Every row comes from one small tree of marks. The marks that hang from a mark follow it in brackets, in the order of their numbers. Every link used is in the known rows. Which tree was each row made from?
Known rows:
j_233(j_106(j_421 j_913(j_347 j_605))): [-21.6   8.9  45.4  -8.5 -14.9  13.6   3.8 -43.4  10.6   9.8 -28.0  -1.1
  -8.8  35.3  46.7  24.7 -21.9 -25.2 -30.4 -18.6  30.3]
j_347(j_913): [-42.2  20.6  51.3  -7.0  13.6  43.3  35.8 -27.8  13.3  29.8 -67.6 -13.1
 -10.9  54.7  30.4   5.0   7.3 -12.0 -17.5  -4.6  -0.1]
j_421(j_106 j_347(j_913)): [-22.7  -6.5  37.1  -3.9   5.3  29.0  27.0 -33.0  25.5  36.5 -54.3  -3.3
 -17.5  55.0  25.0 -19.1 -13.7 -23.3  -1.3  -1.9   2.6]
j_106(j_233 j_421 j_913): [-15.3  33.5  28.3  -3.4   2.0  25.6  -2.6 -54.4  16.4  25.3 -52.0 -13.0
 -15.2  45.3  53.1  -0.1 -13.5 -17.4  -3.1   4.5  14.0]
j_347(j_421(j_106(j_233)) j_913): [ -2.5  17.7  32.4 -18.3  26.7  44.2  14.7 -30.4  33.4  55.0 -43.1   7.1
  -8.6  46.0  22.8   1.9  -6.8 -14.4  -5.0 -11.0   2.2]
j_347(j_421): [-18.1  41.6  50.8  -7.3  20.0  23.9  41.2 -39.2  31.4  16.4 -49.8  -0.9
  -2.3  27.9  24.9  -5.0   5.9 -13.3  -4.2  -9.9  -7.9]
j_347(j_421 j_913(j_106)): [-14.4  29.5  48.4 -20.4   8.4  45.4  42.5 -14.7  22.2  23.6 -58.6   1.1
  -6.9  50.3  16.0  -4.4  -3.0 -10.2 -13.2 -12.0   0.4]
j_233(j_106): [-39.8  32.5  39.7 -22.9  10.7  30.2  24.3 -31.0  31.0  35.4 -62.9 -13.5
  -1.8  54.1  26.8  17.5   0.7  -2.3  -9.9  -1.5   8.1]
j_605(j_421(j_106 j_347)): [ -5.9  -1.6  16.1  -6.5  -1.4   0.1  36.6 -42.0  47.0  18.4 -38.2  -2.1
  -3.2  27.6  17.5 -29.4 -10.9 -16.0  17.6 -13.0  -2.4]
j_106(j_421 j_913): [-18.5  36.5  43.6   3.0  -3.1  20.5  16.3 -56.6  14.5   5.4 -57.6 -12.1
 -15.7  34.5  50.1  -3.8 -10.6 -26.9 -13.1   2.2  11.8]
j_913(j_106(j_233) j_605(j_421)): [-17.8  -1.7   1.0 -25.1  -0.9  19.9  34.4  -8.5  25.5  26.9 -32.9  -7.5
  13.9  37.1  14.7  -0.9   7.1  13.9  15.8 -11.8  -6.7]
j_421(j_347(j_913(j_106(j_233) j_605))): [-26.6 -24.0  23.6 -19.5   2.6  37.2  21.8  -5.6   5.7  43.9 -48.9  -6.9
  -4.8  70.0  17.3  -9.2 -10.0   0.0   2.6  -4.2   7.2]
j_913(j_605): [-43.9   3.9  41.0 -10.2   8.9  26.9  45.0 -26.6   9.3  18.6 -48.7 -10.5
   7.2  27.9  27.3   2.3  15.0  -9.8  -6.9  -7.5  -2.7]
j_233(j_106(j_913(j_347(j_421) j_605))): [-20.7  18.1  51.0 -15.4  -0.1  17.0  11.3 -37.6  19.6  19.9 -26.3   7.9
   5.5  32.9  15.6  27.0 -18.0 -28.2 -27.1 -25.4  22.9]
j_421(j_106(j_233 j_913) j_347): [-11.7   0.4  17.0 -12.6   0.9  22.1  -9.1 -51.5  35.3  50.2 -52.0  -6.4
 -10.3  51.7  28.5 -18.7 -32.6 -28.0  18.0   7.0  11.7]
j_913(j_347 j_605(j_421(j_106(j_233)))): [ -9.0 -23.5   8.2 -13.7  -1.9  15.5  20.5 -21.5  33.4  33.5  -4.3   6.3
  10.1  16.9  18.4  -2.6  -1.3 -11.1  12.3 -21.6   2.0]
j_106(j_233 j_421(j_347)): [-10.6  19.4  28.5  -0.9   5.4   8.6   9.4 -51.9  24.0  28.1 -47.7  -8.3
 -18.8  45.8  47.3 -21.3 -12.5  -6.0   5.2   8.3   7.6]
j_605(j_421): [-26.0  27.4  27.5  -6.8   6.5  14.3  41.4 -33.0  33.6   9.6 -48.6 -10.7
   0.1  23.8  22.2  -2.0  11.1  -2.6   4.5 -11.8 -11.2]
j_347(j_913(j_106(j_233 j_421) j_605)): [-15.0  -3.2  23.7 -19.7  -1.1  42.3  19.6 -12.2   2.2  32.7 -44.2  -4.9
  -7.2  58.8  39.4   4.9  -3.3   6.2 -13.7  -2.7   9.5]
j_106(j_233 j_421(j_347(j_913(j_605)))): [-11.1 -11.9  33.3   2.5  10.2  16.3  16.8 -35.1   3.5  33.1 -41.0  -3.0
 -15.3  52.1  43.3   2.3  -7.2  -2.9 -12.2  -8.3  10.5]
j_605(j_421(j_347)): [-16.5  12.4  26.5   0.2   1.4  -2.5  40.4 -38.9  35.2  10.1 -46.9 -12.1
  -5.0  29.8  21.7 -20.9  -0.1 -11.1  12.0 -12.7  -5.6]
j_605(j_421(j_106(j_233) j_347(j_913))): [ -3.1  -7.2   7.3  -8.5  12.4  18.5  15.0 -31.0  39.6  46.7 -35.5  -0.2
 -13.0  53.1  17.6 -12.1 -13.6  -9.9  14.9 -13.5  -1.2]

Which tree is each row?
[-10.4  -8.3  31.4 -13.3 -15.8   8.0  37.5 -33.5   8.5   1.4 -44.5  -2.1
  -6.8  34.1  37.3 -28.1 -10.9  -6.4  -1.5  -2.4  12.3]
j_913(j_106(j_421(j_347)) j_605)
[-17.2  17.2  29.5 -17.7 -18.2  34.9  10.9 -28.4  23.4  21.4 -31.2  -1.7
 -15.1  49.5  35.3 -20.4 -14.2  -5.2  -1.1   7.5  13.7]
j_913(j_106(j_233 j_421) j_347)
[-28.9  -6.5  31.7  -1.5  -7.0  10.1  41.7 -24.9  18.3   2.1 -16.2  -1.7
   9.4  13.2  16.8   2.9   9.1 -12.4  -6.0 -23.3  -1.7]
j_913(j_347 j_605(j_421))
[-11.7  -3.4  43.1 -13.4   3.0  15.7  33.7 -31.6  26.1  19.2 -13.9  17.5
   3.8   4.9  17.4 -11.2  -9.5 -27.2  -8.1 -21.3   6.3]
j_913(j_347(j_421(j_106)) j_605)
[-16.9  41.1  52.4 -14.1   2.1  20.7   5.6 -47.5  33.3  25.8 -39.8   5.7
  -8.6  44.6  21.3  17.5 -24.0 -31.3 -20.2 -16.7  23.1]
j_233(j_106(j_913(j_347(j_421))))
[-14.1  28.9  37.6 -11.0  -0.1   0.4  15.1 -46.6  30.4  20.0 -56.1  -4.4
 -20.1  52.5  42.5  -1.3 -14.9  -5.5  -7.0  -1.1  22.4]
j_233(j_106(j_421(j_347)))
[-12.8  27.3  19.4 -24.0  -3.8  35.3  17.8 -31.8  23.9  27.3 -50.5  -8.1
 -12.0  49.0  40.1 -15.7  -5.9   6.0   4.8   9.5   7.0]
j_913(j_106(j_233 j_421))
[-16.6  -4.1  18.3 -12.5  -3.3  -9.9  20.0 -39.4  25.4  16.9 -41.2  -8.7
   7.9  40.3  19.1  15.1 -14.7 -12.9  -2.2 -26.8  16.2]
j_233(j_106(j_913(j_605(j_421(j_347)))))
[  2.1  -1.1  -0.4  -9.1  -0.6   2.7   0.9 -49.4  42.4  38.3 -36.6  -2.2
  -4.8  37.2  20.9 -16.1 -26.7 -24.0  24.3  -7.5   6.3]
j_605(j_421(j_106(j_233 j_913) j_347))
[-11.4  20.6  42.7   6.0  -7.3   4.9  11.4 -64.9  16.3   7.3 -57.5  -9.3
 -22.3  38.7  50.6 -20.0 -22.3 -31.6  -9.5   0.5  15.8]
j_106(j_421(j_347) j_913)
[-20.8   9.9  55.9  -3.8   8.4  14.8  38.7 -33.3  17.1   9.9 -20.3  11.6
   1.3  13.6  17.0   1.3   2.1 -20.2 -16.7 -21.0   2.1]
j_913(j_347(j_421) j_605)
[-32.0 -21.1  37.4 -12.8  -5.5  32.3  42.1 -12.9   3.8  23.7 -53.3  -6.4
  -4.8  59.7  15.8 -13.3  -7.3  -6.4  -7.5  -6.7   1.4]
j_421(j_347(j_913(j_106 j_605)))
[-17.1  -5.5  26.9 -18.8 -16.7  29.4  12.8 -22.4  13.2  19.3 -19.2   1.8
  -6.0  38.9  33.2 -10.4 -10.0  -2.1  -6.1   0.4  13.7]
j_913(j_106(j_233 j_421) j_347 j_605)
[-19.7  11.1  53.3  -5.2  23.5  30.8  44.2 -22.5   8.8  19.2 -44.0   3.5
   2.6  34.5  27.0  14.4   9.1 -13.5 -25.2 -22.8  -3.6]
j_347(j_421 j_913(j_605))
[ -3.8  25.9  22.9 -21.3  24.2  27.2  14.5 -35.2  43.7  46.9 -37.4   7.2
  -1.4  30.6  22.9 -10.6  -7.4 -10.3   9.1  -3.6  -1.5]
j_347(j_421(j_106(j_233)))
[-18.5   1.6  32.4  -3.9  -6.3  13.8  10.2 -54.1  29.5  31.4 -54.6  -5.9
 -11.1  38.5  30.1 -24.6 -28.5 -38.0   9.3   0.2  11.4]
j_421(j_106(j_913) j_347)
[-19.4  33.9  50.2  -8.6 -13.9  18.3  -2.6 -51.4  24.1  13.7 -40.0  -1.3
 -15.6  47.9  45.0  16.1 -25.6 -25.3 -25.5  -6.2  30.1]
j_233(j_106(j_421 j_913(j_347)))
[-12.2   4.5  36.7  -8.8  -6.7  -2.0   5.0 -51.0  12.6  15.8 -45.8  -5.2
  -8.3  49.2  45.6  11.5 -23.3 -19.2 -18.4 -12.2  29.4]
j_233(j_106(j_421(j_347) j_913(j_605)))
[ -8.4   2.4   9.8  -9.6  -9.9  23.1  -4.5 -41.4  41.4  35.4 -17.0   0.8
  -5.2  30.8  19.4  -7.1 -23.4 -29.5  11.8 -15.9   8.6]
j_605(j_421(j_106(j_233 j_913(j_347))))
[-18.9  12.1  19.2 -18.2   8.1  38.8  -4.6 -43.4  31.7  50.4 -51.2  -8.9
  -5.2  43.7  33.3  -2.8 -16.1 -23.8  11.6   5.3   8.3]
j_421(j_106(j_233 j_913))
[ -4.5  18.8  47.0  -9.2  18.2  35.1  35.3 -28.8  30.7  33.4 -48.4   6.4
 -10.3  36.0  22.2  -5.0  -6.2 -22.1  -9.4 -17.3   1.2]
j_347(j_421(j_106) j_913)
[ -1.2   5.9  21.7 -18.2  16.3  25.9   5.7 -40.6  25.1  42.3 -29.0   8.2
   6.2  23.2  26.1   2.1 -15.8 -24.6   3.6 -16.3   9.3]
j_347(j_421(j_106(j_233 j_913(j_605))))
[-12.1   5.3  29.2 -27.2  16.2  41.8  30.0  -8.7  11.6  42.6 -41.8   5.9
   2.5  55.2  16.5   8.1   0.8   2.2  -6.8 -14.8   2.0]
j_347(j_421 j_913(j_106(j_233) j_605))
[-10.0  -2.3   8.1 -17.1  -1.8  26.9  24.2 -17.5  28.4  37.9 -47.7  -9.0
 -10.1  68.5  11.8 -14.8 -10.1   1.0  13.6  -9.0   1.3]
j_605(j_421(j_347(j_913(j_106(j_233)))))
[-25.0   2.8  30.6 -16.0 -12.6   7.6  15.0 -33.1  23.2  12.8 -20.7  -2.5
   9.1  31.5  17.5  30.1 -10.4 -17.3 -14.4 -32.2  19.1]
j_233(j_106(j_913(j_347 j_605(j_421))))
[-32.6   3.1  40.0 -14.1  -4.3  37.1  35.4 -18.3  12.7  30.3 -66.3  -9.7
 -15.7  70.1  17.5 -20.8 -12.2 -12.5  -2.1   1.3   2.6]
j_421(j_347(j_913(j_106)))
[-21.9  -6.6  18.1  -5.0  -7.7  16.7   9.6 -35.4  17.5  21.7 -13.9  -3.0
   7.8  25.8  20.6  11.3  -6.4 -17.2   1.4 -20.5   7.2]
j_106(j_233 j_913(j_347 j_605(j_421)))
[-10.2 -21.2   7.3 -16.4  14.6  27.9  25.4 -14.7  23.9  45.2 -26.2  -0.9
   7.5  35.9  19.8  13.7   5.3  -1.9   5.3 -23.6  -1.8]
j_347(j_913(j_605(j_421(j_106(j_233)))))
[ -8.0   9.2   0.9 -19.7  12.6  22.2  21.3 -29.6  48.4  42.8 -34.2  -5.1
   0.4  29.9  19.6  -8.2  -1.6  -3.7  20.8  -9.5  -4.4]
j_605(j_421(j_106(j_233)))
